Known rows, with every step that occurs
zoli, paru: -0.658,-1.284,6.430,0.810,0.053,0.932,2.641,-3.780,8.226,0.222,3.023,2.221,-2.023,-1.731,-0.273,-3.038,0.815,-2.989,0.897,3.890,-1.930,-3.265,-0.899,-1.578
paru, kudin, zoli, nitu: -1.572,-1.838,-3.101,0.734,0.148,-0.018,2.672,-0.776,2.207,3.829,-3.845,1.972,0.933,-1.002,-3.254,0.810,-0.860,-6.318,-0.318,0.038,-0.475,-5.127,2.877,-2.768
pigif, kudin, zoli, paru: 0.425,0.272,1.765,4.322,1.064,0.431,2.394,-0.748,6.460,-0.030,0.786,2.600,3.850,-2.811,-1.671,1.300,2.014,0.685,-0.397,0.245,-2.519,-5.625,-0.070,-1.424
zoli, pigif, latekir: 0.030,-2.185,-0.988,-0.825,2.573,1.844,0.785,-5.472,1.087,-0.841,-1.669,-3.375,-0.569,-1.466,-1.273,-1.373,0.416,0.681,-2.965,-1.482,-0.360,-0.915,2.997,-4.059
zoli, pigif, latekir, paru: -0.332,-1.300,1.244,1.107,1.618,2.719,0.768,-3.294,3.150,2.265,-0.043,-1.086,-4.201,-1.887,1.385,-0.926,0.150,-0.201,-5.495,-2.735,-0.571,-1.993,-0.046,-3.123
zoli, kudin, pigif, latekir, paru: 0.702,-1.592,-0.123,2.198,2.109,3.693,0.379,-2.556,2.443,-1.083,0.512,0.340,-5.577,-1.511,0.768,1.055,-0.921,-0.159,-4.872,-4.170,0.206,-0.766,-1.793,-3.341
paru, kudin, pigif: 1.701,-1.970,-2.792,-2.568,1.260,1.142,2.501,-4.768,1.216,-1.387,-0.641,-2.310,-4.319,-0.649,-2.379,1.977,-2.616,-3.672,-4.088,-0.915,0.318,1.584,-0.709,-0.587
libuk, latekir, paru, zoli: 1.046,-1.720,6.320,3.140,1.288,2.909,0.133,-4.151,5.721,1.565,1.057,0.374,-3.017,-1.518,3.550,-1.224,0.564,-3.403,-2.517,-1.058,-3.174,-7.561,-1.569,-1.039
libuk, latekir, pigif, zoli, kudin: 0.813,-1.307,-1.547,-0.983,1.683,2.291,0.453,-3.874,-5.054,-5.869,-2.671,1.602,-1.675,-1.651,-3.131,-0.049,1.211,-0.020,-3.167,-4.474,2.163,-1.561,0.870,-2.964
paru, kudin: 0.523,-0.885,-0.370,-3.153,-0.087,1.586,2.174,-4.768,0.831,0.341,-2.624,0.556,-3.420,-0.175,-1.988,4.434,-1.178,-3.672,-2.706,1.337,1.434,-1.168,1.276,-0.760
libuk, latekir: 0.315,-2.242,2.259,-2.414,2.494,3.738,2.954,-5.187,5.305,-4.604,-0.230,-2.506,-1.485,-0.840,1.258,-1.026,-0.415,-1.848,-2.690,-1.061,-2.064,-3.042,-1.511,-3.363
paru, zoli: 0.924,-1.885,4.773,1.883,-0.044,0.763,0.864,-5.903,4.834,2.088,-0.231,-0.001,0.167,-1.267,-0.157,0.003,0.410,-3.380,0.005,3.865,-3.171,-6.953,3.613,-0.847
paru, kudin, zoli: 0.743,-0.246,-2.972,0.181,0.594,0.421,3.235,-2.331,0.380,3.278,-4.313,4.311,0.980,-1.324,-2.158,5.352,-0.668,-2.113,-5.471,0.102,-0.717,-2.714,-0.168,-0.988
latekir, paru, kudin, zoli, pigif: -0.238,0.030,-4.336,1.450,0.378,-0.517,2.757,-1.604,-2.079,5.117,-4.280,2.351,-3.115,-2.151,-1.732,3.188,-1.711,-1.893,-8.655,-2.650,0.955,-0.542,-1.364,0.425
pigif, zoli: 0.238,-1.302,3.353,0.388,0.062,1.701,3.225,-4.017,3.385,0.697,-1.755,3.822,1.022,-1.831,-1.979,1.469,2.147,-1.389,-2.539,2.790,-4.319,-4.453,3.169,-2.247
kudin, zoli, pigif, latekir, paru, nitu: -1.361,-0.085,-0.402,3.692,0.897,1.183,2.118,-1.784,1.997,7.889,-3.382,2.962,-1.181,-1.546,0.397,-5.349,0.808,-2.475,-5.397,-3.490,-3.156,-5.509,-2.151,-4.316
pigif, kudin: 0.753,-0.508,-0.555,-1.120,0.631,2.820,2.242,-4.135,4.505,-4.585,-0.814,-4.360,1.600,-1.134,-1.770,4.699,0.300,0.690,-0.631,0.321,-0.898,-4.572,4.412,-2.056
zoli, paru, kudin: 0.137,-0.677,3.288,-0.760,-0.167,0.559,1.356,-3.570,2.839,1.422,0.364,3.285,-4.152,-0.813,-1.751,1.079,0.248,-4.182,0.145,2.076,1.562,-1.137,-0.764,-0.140
libuk, zoli, paru, nitu: -2.245,-1.267,7.795,4.699,-1.192,0.006,3.103,-2.358,5.063,4.188,0.162,5.448,0.205,-0.988,-0.929,-9.142,2.238,-5.319,1.231,2.263,-5.192,-5.596,-3.100,-1.071
kudin, zoli, paru: -0.455,-0.652,4.129,3.671,0.651,-0.171,3.499,-1.529,7.423,3.209,1.299,5.583,1.589,-2.723,-0.608,-1.760,1.248,-1.750,-1.585,2.610,-3.512,-4.438,-2.418,-1.637
zoli, libuk, latekir: 0.308,-1.969,3.056,-3.090,1.816,3.591,0.754,-4.718,0.722,-8.518,-1.179,-1.414,-0.479,-0.379,-1.034,0.575,-0.327,0.189,-1.271,-2.631,-0.200,-2.029,1.534,-2.631
latekir, pigif, kudin: 1.890,-0.582,-2.833,-3.284,0.820,2.245,1.227,-4.440,1.271,-5.541,1.009,-7.131,1.165,-1.454,-2.487,1.477,0.140,0.563,-1.693,-3.082,1.709,-3.312,3.741,-2.478
zoli, kudin, pigif: 0.429,-2.054,-2.542,-0.404,1.162,1.466,2.627,-4.551,0.819,-5.043,-0.888,-2.029,-4.325,-1.207,-2.870,1.381,-2.941,-1.768,-3.242,-0.486,0.640,1.326,-0.101,-1.449
kudin, paru, nitu: -1.593,-0.478,0.047,1.692,0.146,1.275,4.841,-2.086,7.778,4.876,-1.697,0.891,-1.080,0.220,0.272,-2.781,-1.312,-5.333,-1.165,1.863,-5.246,-4.627,-4.695,-1.692

Rows
2.153,-2.043,-0.255,-1.885,2.652,2.509,-0.554,-3.501,-5.133,-7.823,-2.827,1.274,-0.995,-0.702,-3.604,2.525,0.561,0.307,-2.813,-5.886,-0.069,0.749,0.703,-1.158	paru, kudin, pigif, zoli, libuk, latekir
-0.917,0.815,2.001,4.297,-0.049,0.021,2.901,-1.363,5.393,3.573,-1.201,3.567,3.112,-1.580,-2.097,-4.152,2.254,-2.734,1.211,0.332,-3.739,-7.853,-1.097,-2.781	pigif, kudin, zoli, paru, nitu
1.781,-1.347,-0.145,-1.233,0.265,0.773,-0.065,-3.373,-5.295,-4.328,-2.973,3.185,-0.817,-0.948,-5.834,4.404,0.382,-0.088,-2.433,-2.219,-0.120,0.790,4.119,-0.228	paru, kudin, pigif, zoli, libuk
0.846,-1.046,-5.446,0.854,2.915,0.436,0.309,-3.129,-3.239,2.481,-5.052,0.840,1.268,-1.723,-2.636,2.370,0.525,1.046,-5.517,-3.999,0.859,-0.664,1.386,-2.996	paru, kudin, zoli, pigif, latekir
1.646,-0.201,-5.211,0.253,1.845,1.992,2.488,-0.998,5.096,-2.852,1.154,-6.095,1.700,-1.152,-0.787,3.572,-1.111,0.280,-2.484,-3.648,-0.878,-2.087,-2.025,-0.533	latekir, pigif, kudin, paru
0.684,-1.217,6.556,3.529,-0.670,1.522,0.853,-4.100,6.009,4.668,1.043,1.729,-2.856,-1.691,2.209,0.211,0.309,-3.859,-2.253,2.287,-3.209,-7.633,1.090,-0.306	latekir, paru, zoli
0.497,-0.384,3.852,1.059,-0.113,0.199,0.928,-2.673,0.868,2.830,-0.886,7.271,-2.364,-1.442,-3.063,1.563,2.582,-3.075,0.068,1.841,-0.248,-2.189,0.304,-0.001	pigif, zoli, paru, kudin
-0.134,-1.340,4.695,2.826,-0.437,0.061,1.200,-1.837,0.922,1.852,-0.409,5.390,-1.558,-1.156,-1.855,0.151,1.417,-3.361,-0.899,0.709,-0.373,-1.056,-2.169,1.597	libuk, zoli, paru, kudin
1.404,-1.378,1.041,-1.623,0.215,1.224,2.158,-4.280,0.079,-0.178,0.037,1.144,0.798,-2.119,-2.571,-1.878,1.982,-1.449,-3.505,-0.530,-1.658,-3.072,2.636,-2.879	latekir, pigif, zoli
0.885,-1.541,2.284,4.571,0.914,0.490,1.822,-2.791,7.561,4.040,0.042,0.236,0.840,-1.067,1.155,1.846,-0.599,-3.247,-0.768,2.774,-5.080,-5.911,-1.581,0.813	kudin, paru, zoli
0.109,-1.168,3.993,1.083,1.284,4.137,1.147,-2.986,6.449,2.209,1.175,1.171,-3.054,-1.416,2.705,0.550,0.977,-0.838,-4.075,-1.153,-1.996,-4.296,-0.589,-3.931	pigif, latekir, paru
0.071,-0.648,0.950,0.306,-0.084,0.766,2.082,-2.371,0.142,-2.413,-2.970,3.864,3.348,-1.524,-3.370,3.857,-0.358,1.044,-3.083,-0.033,-1.664,-3.233,3.553,-1.812	kudin, zoli, libuk
1.106,-1.003,2.041,-2.254,-0.538,1.072,-0.074,-3.930,-4.182,-4.409,-1.001,2.032,1.374,-1.548,-4.864,0.477,1.778,0.809,-1.912,-1.885,0.274,-1.826,5.988,-2.023	latekir, pigif, zoli, libuk
0.177,-1.337,1.818,2.445,-0.393,0.756,-0.115,-5.321,-0.580,-1.299,-2.813,1.732,-1.964,-1.034,-2.129,3.102,-0.514,-2.294,0.331,2.473,0.761,-5.134,3.970,-0.476	paru, zoli, kudin
-1.217,-0.421,4.035,1.294,0.173,3.344,1.689,-3.331,5.537,5.539,-0.859,2.351,-3.125,-0.344,1.797,-4.773,1.214,-4.045,-2.133,-1.146,-3.322,-6.636,-1.422,-4.979	pigif, latekir, paru, nitu
1.978,-0.723,-5.296,-0.079,3.643,3.189,1.970,-0.928,4.677,-5.527,1.293,-7.371,1.586,-1.026,0.434,2.023,-0.855,0.816,-2.723,-6.654,-0.827,-1.920,-4.337,-1.291	libuk, latekir, pigif, kudin, paru
0.767,-1.172,3.090,3.350,0.212,0.432,-0.446,-2.537,2.700,-0.727,-1.048,1.403,1.636,-0.585,-1.508,3.804,-0.463,-0.715,0.756,1.045,-2.688,-4.330,1.819,1.277	kudin, paru, zoli, libuk
-1.377,-2.920,1.271,4.741,0.575,0.036,1.455,-1.191,8.604,4.345,0.238,-1.751,0.589,-0.730,-0.173,-2.326,-0.857,-7.338,4.084,2.411,-4.627,-7.895,1.557,-1.058	kudin, paru, zoli, nitu
0.408,-2.165,1.332,5.572,1.869,3.242,0.179,-1.033,0.591,-0.826,-0.245,2.128,-3.224,-1.860,0.683,0.116,0.203,0.456,-5.868,-5.423,-1.569,-0.660,-3.086,-1.919	libuk, zoli, kudin, pigif, latekir, paru
1.782,-1.646,-0.741,-1.951,1.921,2.908,0.115,-2.834,-1.738,-4.812,-0.282,-1.494,-6.703,-0.516,-0.882,2.317,-2.485,-1.954,-5.326,-6.521,1.741,1.958,-2.930,-0.174	zoli, libuk, latekir, paru, kudin, pigif
0.181,-0.234,1.388,-1.284,-0.723,2.286,1.876,-3.042,2.022,3.331,-1.180,2.381,-6.497,-0.531,0.352,4.573,-1.353,-4.145,-4.929,-0.214,1.444,-1.862,-0.972,-0.156	latekir, paru, kudin
-2.198,-0.043,-2.089,2.501,-0.124,1.101,3.822,-1.663,3.511,2.574,-3.769,2.441,-2.519,0.395,-1.231,-0.295,-2.020,-4.675,-0.716,0.827,-2.124,-3.311,-4.063,-1.321	zoli, kudin, paru, nitu
1.777,0.212,-3.362,-0.715,0.497,0.973,0.052,-1.817,-3.416,-6.025,-2.106,-1.519,5.456,-1.864,-4.971,4.266,0.461,3.516,-2.803,-5.075,1.520,-3.326,5.143,-1.974	latekir, pigif, kudin, zoli, libuk
2.330,-0.961,-3.597,-3.869,2.146,1.545,-0.546,-2.876,-6.625,-5.586,-2.286,-0.742,0.384,-0.995,-3.037,0.684,-0.558,0.180,-4.939,-8.202,3.857,-0.068,-0.427,-2.037	paru, kudin, zoli, libuk, latekir, pigif
